Each row was made from one walk, in order. Every step used is in the known rows, and no mark comes twice. Write each row's walk.
In the rows, zero is written as 128.
Known rows
h k m: [166 117 162 145 143 165 133 141  83 136 141  83  96 137 165 136 100 135
 139 119 100 118 151 123  78]
a h j: [172 142 146 149 142 132 160 126  99 206 182 134  82 131 151 122 116 136
 166 128 123 131 109 109 114]
v h: [172 106 145 145 123 142 157 129  85 130 139 116  92 136 156 140 117 137
 156 122 115  99 142  89 137]
v h k m a: [193 101 157 141 136 169 153 130  85 153 122  76  88 139 142 116 108 139
 131 123 104  86 159  70  84]
h a m v: [179 136 186 148 139 124 205 113 100 206 176  93  78 169 180 126 101 146
 148 117 134 158  88 146  84]
k h j m: [173 125 150 150 127 148 142 121  86 189 165 105  75 142 164 135  93 125
 126 128 117 114 116  98  90]
m a h j: [189 140 152 144 144 117 189 122 110 209 164 109  78 124 129 105 105 134
 161 128 132 104 116 117  82]
k m a: [171 106 167 143 123 136 166 128 100 171 135  91  84 130 147 141  90 127
 146 115 110  91 158 111  88]
h k m v: [157 124 182 144 145 154 146 139  74 151 134  63  94 145 171 130 103 132
 136 120 108 108 145 134  51]
v h k: [182 112 146 143 140 160 146 135  79 120 134  94  97 138 155 123 118 142
 145 125 110 105 142  94 105]
h v m a: [169 115 192 148 130 120 207 127 110 144 156  65  79 148 170 123 121 140
 159 110 106 122 101  97  77]
h v m: [156 115 189 151 127 129 188 130 102 129 164  82  84 152 186 137 127 140
 163 109 102 137 100  96  97]
h j: [175 132 144 147 145 153 157 132 104 171 177 104  86 111 176 140 106 151
 160 123 114 119 103 136 104]
a m v h j: [164 127 179 149 146 146 185 118  75 217 190  63  74 128 173 122 110 145
 141 127 126 138  77 112  95]
k h: [151 119 159 149 119 134 139 129  86 151 140 124 101 154 156 143 103 118
 150 112 120 111 156 103 113]
m k h a: [194 110 179 153 116 136 187 133  93 148 107 130 102 180 157 118  94 132
 136 132 123 124 110 107  93]
m a h v: [181 142 177 147 141 102 212 121 106 179 141 101  82 156 135 109 113 128
 168 120 131 116 125 126  63]
m v: [137 134 183 145 133 106 175 134  77 144 144  89  93 142 175 143 109 126
 161 121 132 103 122 163  80]
m k h: [170 106 173 153 117 133 170 143  78 127 111 124 107 158 152 127  97 124
 141 134 120 114 113 112 103]
a h k: [164 140 150 147 147 128 151 136  83 156 161 125  96 147 142 115 118 125
 159 128 123 136 132 122  97]
j h: [177 128 142 145 128 129 133 150  70 125 154 108  80 142 154 146  97 113
 153 114 132 133 118 144 111]
j m a h: [177 126 148 145 129  87 186 119  82 162 161 108  61 136 133 125  91 111
 137 143 134 109 106 137  88]
j m: [159 117 143 147 125 108 160 127  74 117 165 109  70 130 169 156  92 118
 138 137 122 121 105 156 111]
k h a m: [179 125 171 152 124 144 169 112 100 206 162 118  88 179 162 126  96 133
 138 110 125 150 127  93 104]

Write each row's walk
[157  85 175 151 105 131 160 143  86 133 149 108  94 141 155 122 110 125
 135 132 105 114  95  52 132] : v m k h
[164 110 176 156 130 140 180 133  73 172 163 101  93 144 155 123  94 129
 134 133 122 159  78 113 115] : a m k h
[184 101 155 144 133 175 138 132  78 141 128  88  92 143 155 127 112 140
 134 123  99  99 159  70 101] : v h k m
[161 106 162 143 119 102 176 130 105 173 180 103  76 123 132 111 115 124
 155 125 117 105 112  61 125] : v m a h
[175 107 191 145 115 148 170 118  88 195 122  87  80 171 172 137 104 135
 136 116 112  92 154  85  82] : k m v h a
[155 103 186 145 117 145 157 125  76 179 127  82  84 152 168 144 107 127
 139 118 110  84 155  89  90] : k m v h
[168 127 155 150 130 158 140 126  97 191 157 110  92 140 163 132 102 133
 145 116 116 112 133  94  99] : k h j
[165 113 171 154 137 133 190 137  76 153 172  98  90 127 162 129  96 137
 145 136 122 164  61 142 121] : a m k
[177  89 181 151 103 133 173 136  98 151 147 113  89 160 159 115 107 133
 132 130 107 121  92  48 126] : v m k h a
[183 125 154 148 129 142 157 118  93 199 157  93  71 138 151 124  88 125
 124 129 121 101 117 100  73] : k h j m a
[173 131 188 151 125 135 178 111  93 218 158 103  86 186 166 122  98 130
 135 112 131 142 122 102  82] : k h a m v
[158 127 182 148 150 143 179 125  65 184 175  57  82 138 166 118 112 138
 136 127 126 140  90 121  84] : a m v h k
[153 121 179 144 128 122 177 128  72 151 131  86  90 149 168 134 119 131
 153 124 129  88 130 119  90] : m v h
[174 133 154 143 136  98 189 126 101 178 150 118  85 135 123 113 105 122
 164 125 136 103 133 123  93] : m a h
[202 111 158 148 129 151 184 111  99 187 161 110  79 161 163 124 111 151
 145 120 120 139 113  80 128] : v h a m
[164 114 193 151 119 132 180 123 102 166 141  82  86 169 158 120 114 125
 144 106 109 113 131  62  76] : k h v m a
[159  99 162 141 119 111 174 133 106 145 173  86  80 113 146 125 110 131
 152 121 112  98 111  80 121] : v m a
[211 103 166 150 126 152 198 117  94 176 145 110  83 165 160 115 108 153
 138 130 119 140  93  80 122] : v h a m k
[172 112 160 143 126 118 176 128 112 199 191  96  71 114 137 105 116 134
 151 127 114 105  97  56 115] : v m a h j
[184 113 170 154 126 151 171 139  86 160 125 113  99 146 158 118  97 136
 136 137 116 116  95 106  91] : m k h j
[170 117 193 159 135 142 200 129  77 173 154  87  91 161 165 120 100 133
 136 128 118 168  69 114  92] : a m k h v
[167 106 200 154 124 129 205 138  97 118 142  83  87 157 182 126 123 142
 155 122 101 139  76  97  91] : h v m k
[181 123 166 149 118 139 161 118 105 177 135 132  96 183 162 132  99 130
 144 109 123 122 152  96  99] : k h a
[177 115 194 157 122 137 193 138  82 127 101 106 104 177 164 122 105 129
 143 128 115 128 103 115  74] : m k h v
[139 133 183 149 143 118 185 126  72 185 189  74  82 132 174 136 104 131
 150 122 131 149  83 155  95] : a m v
